What can hang from each mark
z_61: z_93 z_400 z_613
z_93: z_39 z_61 z_607
z_607: z_93 z_400 z_613
z_130: z_39
z_613: z_39 z_61
z_400: z_61
z_39: z_93 z_130

Known rows, with every way that one mark hangs from another
z_93[z_61 z_607[z_400 z_613]]: [  9.7 -32.7 -61.9  31.3 -22.9  20.3  49.7 -37.7   0.6 -18.2  -9.9 -21.2
  -9.1  13.2   6.9  18.2  24.4 -16.7   6.3 -17.1  66.5  25.4]
z_400[z_61]: [ -6.9  18.6 -44.6  -4.3   2.3 -36.1 -15.3 -22.0 -26.4   6.4 -11.5  23.9
 -18.0  17.4 -29.0  14.4   0.1 -47.3   7.5  -2.8  28.6  16.2]
z_613[z_39[z_93[z_61] z_130]]: [ -7.0  21.3  30.1   3.2  20.1  -0.3 -12.9  -0.6 -10.6  34.3   1.1  27.7
  -1.1  -8.7   7.0 -21.4  -5.1  23.1  -1.9  30.1  30.3 -36.3]
z_607[z_400[z_61]]: [-15.3   0.6 -44.2  11.8  -3.0 -27.5   1.6 -22.6 -26.7  -1.8 -21.9  24.6
 -16.2  28.5 -41.5  10.6  -1.2 -50.2   9.4   4.2  42.4  25.6]
z_400[z_61[z_93[z_39]]]: [-20.8  14.8  -7.5   1.7  -6.5 -28.4 -10.9 -20.2  -1.2  -7.9 -15.9  11.2
 -18.1  -5.6 -38.2  -2.7  -7.6 -59.8   7.4  11.3  34.9   7.8]
z_400[z_61[z_613]]: [ 11.6  21.9 -59.1  -9.3   0.8 -24.0 -13.9 -25.5 -55.6  -6.3 -30.8  10.7
 -12.2  33.9  -7.1   4.8  12.9 -38.7  -7.1  -9.1  37.1  36.7]
z_130[z_39[z_93]]: [ -4.9  37.0   4.2  -3.5   7.7 -19.9 -21.9  -8.2  -8.4  42.2  12.0  32.6
   3.9  -1.9 -11.7   0.4   0.6  -2.4  12.5  17.9   8.5 -19.2]
z_607[z_93[z_61] z_400]: [-14.8  -9.4 -27.1  17.8 -21.6  18.2  15.3 -22.5   7.8 -18.2  -8.5  -2.0
   4.5  36.2 -53.2   4.0  11.6 -33.1  15.2  10.0  51.6   7.9]
z_607[z_400[z_61] z_613]: [  3.5 -11.5 -47.3   6.3 -15.6 -13.6  23.1 -24.1 -35.4 -18.0 -38.7   5.0
 -15.2  20.8 -23.8  -1.0   1.9 -45.1  -6.1 -20.0  44.3  42.8]
z_130[z_39[z_93[z_607[z_400[z_61]]]]]: [ -6.0   2.9 -14.7  11.3 -18.7 -12.1  15.9 -36.9  -3.7  49.1   7.7  13.4
   0.6  10.3 -13.9  36.8  12.6 -35.5  31.3  17.2  48.4  10.3]
z_130[z_39]: [ -4.1  40.3 -33.2   9.8  29.4 -22.4 -28.9  -1.5 -13.9  10.2   6.3  38.8
  -5.7  -8.8 -32.2  -1.4   3.0  -8.9  15.2  -4.4  -2.8  -4.9]
z_39[z_93[z_61]]: [ -0.8   4.2 -10.5  -6.8 -19.7 -10.5  -0.2 -25.9  -4.5  28.9   8.6   2.8
  -0.5  21.4  -0.5  15.6   6.4 -16.1   1.7  28.7  49.0 -13.6]
z_93[z_39[z_130] z_61]: [  6.0  17.4 -24.0  21.4  17.3  -2.5  -9.7  19.7   7.7 -16.5   8.0  15.2
 -22.8  -7.2 -20.0 -23.6   5.2 -15.4  19.2  -8.5  27.2   5.2]
z_61[z_613]: [  7.6  27.5 -48.0   2.0  13.8 -14.1 -16.6 -15.2 -43.3  -7.8 -23.0  17.8
  -6.0  28.3   5.1 -12.8  12.5  -6.1  -6.7  -6.5  26.0  16.6]
z_61[z_93[z_607] z_400 z_613]: [  1.4  -5.2 -47.7  -4.7 -19.6  -8.0  21.4 -41.1 -17.7   9.1 -20.7   2.2
  16.9  38.3  19.3  26.9  12.8  -5.1  13.6   2.3  59.3 -11.0]
z_607[z_93]: [-17.1  26.9 -16.1   1.8  -4.3  -2.3 -14.7 -17.0   9.5   2.5  -7.2  18.9
   1.7  23.2 -35.5  -7.3   4.0 -22.3  17.2  -0.6  20.2  -5.4]
z_613[z_39]: [-28.8  38.6  -3.3  17.0  28.4 -22.5 -30.4 -16.7 -26.7   8.6 -14.4  34.5
  -9.5 -10.0 -10.9 -21.2  -7.5   5.1  -3.5  12.2   7.5 -22.6]
z_607[z_93 z_400 z_613[z_39 z_61]]: [-14.6   5.6 -10.5  25.9   9.8  10.2  18.0 -30.7 -34.3 -17.2 -62.9  -1.9
   4.8   0.2  -7.9  -9.9 -17.8   1.3 -16.4   6.2  29.0   8.5]
z_39[z_93[z_61 z_607[z_613]] z_130]: [ 30.1 -13.2 -14.6  -1.4 -13.4  21.7  37.4 -16.2  17.9  30.4   8.4  -7.4
  -3.7   1.8  43.0   8.2  17.3  10.0   9.8 -10.6  56.9  -3.0]
z_400[z_61[z_613[z_39[z_93]]]]: [ -5.3  32.0  10.4 -12.7  -8.5 -19.0 -18.5 -35.3 -64.7  32.1 -35.2   7.8
   1.1  18.1  16.5 -10.6   4.6 -11.7 -18.7  25.5  41.3   4.5]
z_61[z_93[z_39 z_607] z_400 z_613]: [ -2.1   0.4 -35.0   8.5 -32.0  -4.1  19.6 -30.4  -7.3  -5.0 -18.9 -12.0
   8.5  25.3  14.2  10.1  15.0 -15.2  20.2  -1.8  57.6  -2.8]
z_93[z_39[z_130] z_61 z_607[z_613]]: [ 26.1  -4.9 -38.7  28.2  -1.9  23.1  29.3  -1.1  23.3 -18.1   5.3 -15.8
 -23.6 -19.5  19.9 -14.7  23.1  -7.7  19.9 -38.5  45.7  20.3]
z_61[z_400]: [ -6.6  10.4 -47.7  -6.0 -13.5 -32.3  -4.6 -10.8 -19.8  10.6  -7.6  28.1
   3.8  34.4 -19.1  16.1  -3.0 -13.5  17.7  -3.8  28.2 -11.8]
z_613[z_39[z_93[z_607]] z_61[z_400]]: [-12.6   7.4 -10.4   5.4 -10.8 -31.2  14.5 -50.9 -28.7  63.7 -21.4   7.9
  14.2  13.2  46.6  51.2 -13.6  19.6  12.2  40.1  49.6 -40.8]
z_61[z_93[z_39[z_130] z_607]]: [-14.0  16.9   2.2  24.6  25.0  -0.4   0.2  -1.0  40.7   6.2   6.0  24.0
 -15.7 -20.4   1.5 -17.0  -1.1  -6.4  31.6  -3.9  28.0 -17.3]

Rows
[  5.3 -24.2 -21.5   3.0 -45.9  -0.6  46.0 -49.3  -9.6  28.8 -21.3 -12.5
  -4.5  24.2  19.1  24.3  13.8 -37.6   7.7  -1.3  70.8  26.8] : z_39[z_93[z_607[z_400[z_61] z_613]]]
[  6.4  -8.9 -39.1  -4.2 -15.5 -22.7  25.6 -20.2 -24.3 -16.6 -46.8  -9.4
   0.5   2.3   8.3  16.4 -21.8 -15.4  -6.7   0.7  40.7   2.4] : z_607[z_613[z_61[z_93[z_39] z_400]]]
[ 23.4  -5.3 -74.9 -10.5 -27.5  -8.4  10.1 -20.8 -49.2 -13.4 -16.3  -7.0
   9.7  51.7  -3.6  21.5  19.4 -11.5   0.2  -4.2  57.8  11.1] : z_93[z_61[z_400 z_613]]
[ -9.9  36.6   5.2  15.6   9.2   7.0 -17.7  22.2  26.8  -6.8  -2.8  24.3
  -9.8   3.0 -36.1 -40.2   0.6 -16.6  31.2 -16.4  11.4  -0.3] : z_607[z_93[z_39[z_130]]]
[ -5.5  20.1   3.1  -6.1  25.3  -8.4  -8.6   2.8 -44.9   3.8 -42.5  38.2
  14.8  11.1   3.9 -26.7 -14.9  35.1  -6.9   8.4  25.5 -32.9] : z_61[z_93 z_400 z_613[z_39[z_130]]]
[ -9.4 -11.8  17.1  14.7 -26.3  15.1  25.8 -27.8 -27.9   6.6 -27.6 -11.1
   5.6   1.4   7.7 -17.9   3.4   7.0 -23.6  23.0  54.9  -6.4] : z_607[z_400 z_613[z_39[z_93[z_61]]]]
[ -0.7  19.4   8.0  -7.8  21.7 -34.2  -4.4  -3.2 -42.7  53.9 -32.0  39.9
  11.1   7.8  27.6  13.5 -33.4  34.9   3.9  32.3  26.3 -43.2] : z_613[z_39[z_93 z_130] z_61[z_400]]
[ 20.3  21.6 -20.0  10.1  -4.7  31.6  -3.2  14.5  -0.4 -32.2 -12.6  -9.8
  -3.8  18.5 -20.3 -35.4  21.9 -16.4  13.1 -16.7  40.4  23.9] : z_607[z_93[z_39[z_130] z_61[z_613]]]
[-14.8  17.1 -24.3  16.6   8.6 -12.9  -7.1 -28.6 -71.1 -13.7 -51.3  14.9
  -6.9  22.6 -16.0 -15.2   4.5 -20.8 -15.6   8.8  42.5  27.0] : z_607[z_400[z_61[z_613[z_39]]]]
[-21.3  -1.7 -21.7  14.9 -30.2 -15.1  17.0 -27.9  23.0   8.4   1.2   2.6
   2.0   8.0  -7.4  20.2   2.0 -23.5  34.1   5.6  48.8 -22.4] : z_61[z_93[z_39 z_607] z_400]
[-17.6  16.0  -7.8  -5.6  -0.2 -14.6  -7.2 -24.5 -51.9  -1.4 -42.2  19.6
  19.6  18.8   0.1  -9.7  -7.9  15.7 -13.8  18.6  34.7 -29.0] : z_61[z_93 z_400 z_613[z_39]]
[-12.4  11.2  -1.4  18.6 -10.4   3.3   3.8  12.4   9.3 -16.2 -20.8  16.9
 -14.1  17.2 -62.0 -27.3  -0.9 -52.3  34.1 -12.6  36.9  30.3] : z_607[z_93[z_39[z_130]] z_400[z_61]]
[ -9.9  10.7  15.0  18.0  36.6  14.4  13.5 -15.4   9.4  10.6 -22.4  25.1
  -5.7 -38.8  27.5 -28.5  -7.0  30.6  -4.0 -10.4  21.4 -29.2] : z_61[z_93[z_607[z_613[z_39[z_130]]]]]
[-27.1  -9.6 -20.9   4.4   0.7 -23.0   7.2 -29.5 -14.6  -2.3 -29.0  25.2
  -8.1  21.2 -47.0   9.7 -11.7 -51.3   3.2  20.1  47.8   9.1] : z_607[z_400[z_61[z_93]]]
[ 16.9   7.8 -24.4 -12.8 -21.0   1.0   2.7 -27.9 -35.4  15.3  -9.2 -11.0
   6.1  37.8  20.9   5.3  20.5  -7.5 -13.7  22.7  58.4   5.3] : z_39[z_93[z_61[z_613]]]
[ -5.1  26.6 -30.0   0.4  -3.6 -19.0 -13.0 -17.7 -65.7  -0.4 -37.7  17.6
  12.2  29.4   5.1 -10.4   2.8  15.5  -8.2  -0.6  29.4 -12.3] : z_61[z_400 z_613[z_39]]
[ -2.2  27.9  -4.6   6.2   1.8 -10.4  -5.1 -25.8  11.6  56.8  24.1  20.0
   4.5  -5.4  11.3  20.8  14.5  -0.2  28.8  13.4  23.3 -20.3] : z_130[z_39[z_93[z_607]]]
[ 25.3  18.9 -38.3  16.0  16.0   9.5  -7.8  17.5 -23.7 -28.8 -10.7   2.0
 -17.1   7.7   1.5 -31.1  17.7  -7.7   5.8 -15.9  37.3  25.2] : z_93[z_39[z_130] z_61[z_613]]
[ -0.6   3.5 -37.2 -16.9 -12.3 -18.7   2.9 -21.9 -39.3  -4.0 -32.0  15.0
  16.5  42.3  -4.9   6.4  -0.6  -6.0  -3.1   7.3  43.9  -9.1] : z_61[z_93 z_400 z_613]
[  8.6   8.1 -32.4  32.2  10.7   8.2   7.5   0.4  29.5  -2.3  20.4   4.4
 -23.1 -10.9   2.2  -2.8  17.4 -14.0  36.5 -15.2  42.5   4.6] : z_93[z_39[z_130] z_61 z_607]
[  5.0  26.4  -1.7   9.1  40.4   9.5   0.1  -2.3 -23.3  -2.1 -50.9  17.9
  -1.5 -17.2   9.5 -23.0 -21.5  24.5 -11.3 -10.7   8.3  -3.8] : z_607[z_93 z_613[z_39[z_130] z_61]]
[ 11.1   8.6  24.9  -2.0   6.1  13.0   8.5  -0.8 -18.0  20.9 -14.8   8.5
  -1.5 -18.0  25.9 -30.9  -2.7  28.8 -16.6   6.6  33.1 -20.3] : z_607[z_613[z_39[z_93[z_61] z_130]]]
[ 11.2  21.2  15.2  -1.5  38.9 -11.6   1.6  -5.1 -39.7  35.6 -43.8  25.1
  -3.5 -21.4  48.6 -17.0 -27.6  39.6 -22.5  13.8  16.9 -16.7] : z_607[z_613[z_39[z_93 z_130] z_61]]
[ -5.7  20.5 -12.4  14.4  53.5 -23.7 -11.0   7.6   1.0  -2.6 -26.1  33.4
 -18.5 -20.2  -2.2 -11.4 -29.9  -6.0   8.4  16.0  17.2  -9.5] : z_613[z_61[z_93[z_39[z_130]]]]
[-16.1  24.4  11.4  11.7  32.4 -11.7 -17.5  19.6  18.5  -6.9  -7.0  38.9
 -16.6 -18.5 -22.1 -37.6 -14.9 -10.0  15.3   1.5  13.9 -16.4] : z_61[z_93[z_39[z_130]]]
[-20.3   1.9 -25.4   6.4 -22.1  -5.7   6.3 -27.4  -6.6  -4.7 -25.0  11.2
  -2.4  39.0 -60.6   8.5   2.9 -59.0  17.9   2.1  44.4  25.2] : z_607[z_93 z_400[z_61]]
[ 16.5  -4.7 -57.1 -17.0 -27.1  -8.2  27.4 -27.0 -23.7  -2.8 -46.1  -8.9
  15.2  35.4  -2.9  30.3 -11.3 -12.2   1.9 -15.2  39.2  10.8] : z_607[z_93 z_613[z_61[z_400]]]
[ -2.6 -12.0 -29.1   0.7 -37.7   9.2  26.3 -27.5 -11.9 -20.5 -42.0  -7.2
  -1.3  30.9 -43.1  -2.5   6.3 -53.0   1.0 -20.6  47.5  43.0] : z_607[z_93 z_400[z_61] z_613]
[-18.2  -5.4  -8.4  20.8 -21.1  -4.3  20.8 -38.4  10.9  42.0   1.9  13.4
   1.8  28.9  13.2  18.6  10.6 -10.1  26.1  23.8  57.4 -11.4] : z_39[z_93[z_607[z_400]]]
[-21.2  -2.6   2.1  40.8  19.1   7.7  17.8  -0.1  36.5  -3.6  -4.6  24.8
 -13.2 -10.6 -12.4 -20.2  -3.1 -11.9  35.3   3.3  41.6  -8.8] : z_61[z_93[z_39[z_130] z_607[z_400]]]
[ -7.9 -18.4 -29.2  42.5 -10.5  24.5  37.1 -42.0 -11.8 -14.1 -21.2 -17.5
  -5.1  -9.7  10.2   1.3  17.4   3.0  -3.6  -4.9  57.7   4.4] : z_93[z_61 z_607[z_400 z_613[z_39]]]
[ -1.1  15.8   2.5   6.2  64.9  -8.9   0.3  -7.0 -30.3  -0.5 -54.2  32.1
  -7.0 -36.4  23.9 -21.4 -36.2  32.7 -26.6   8.9  10.9 -19.7] : z_607[z_613[z_39[z_130] z_61[z_93]]]
[ 14.3  -7.2 -47.6  29.8 -29.0  16.0  30.9 -29.1  14.2 -20.6   2.9 -35.7
 -19.1 -10.7  15.7   4.8  27.9 -26.5  11.4 -25.2  54.3  24.3] : z_93[z_39 z_61 z_607[z_613]]
[  7.5  10.7 -18.1   7.2 -12.4   4.7   8.6 -33.2  16.2  45.3  34.1  -0.1
   7.0  -4.6   6.0  35.8  23.3  -6.5  24.1  19.0  43.0 -17.4] : z_130[z_39[z_93[z_61 z_607]]]
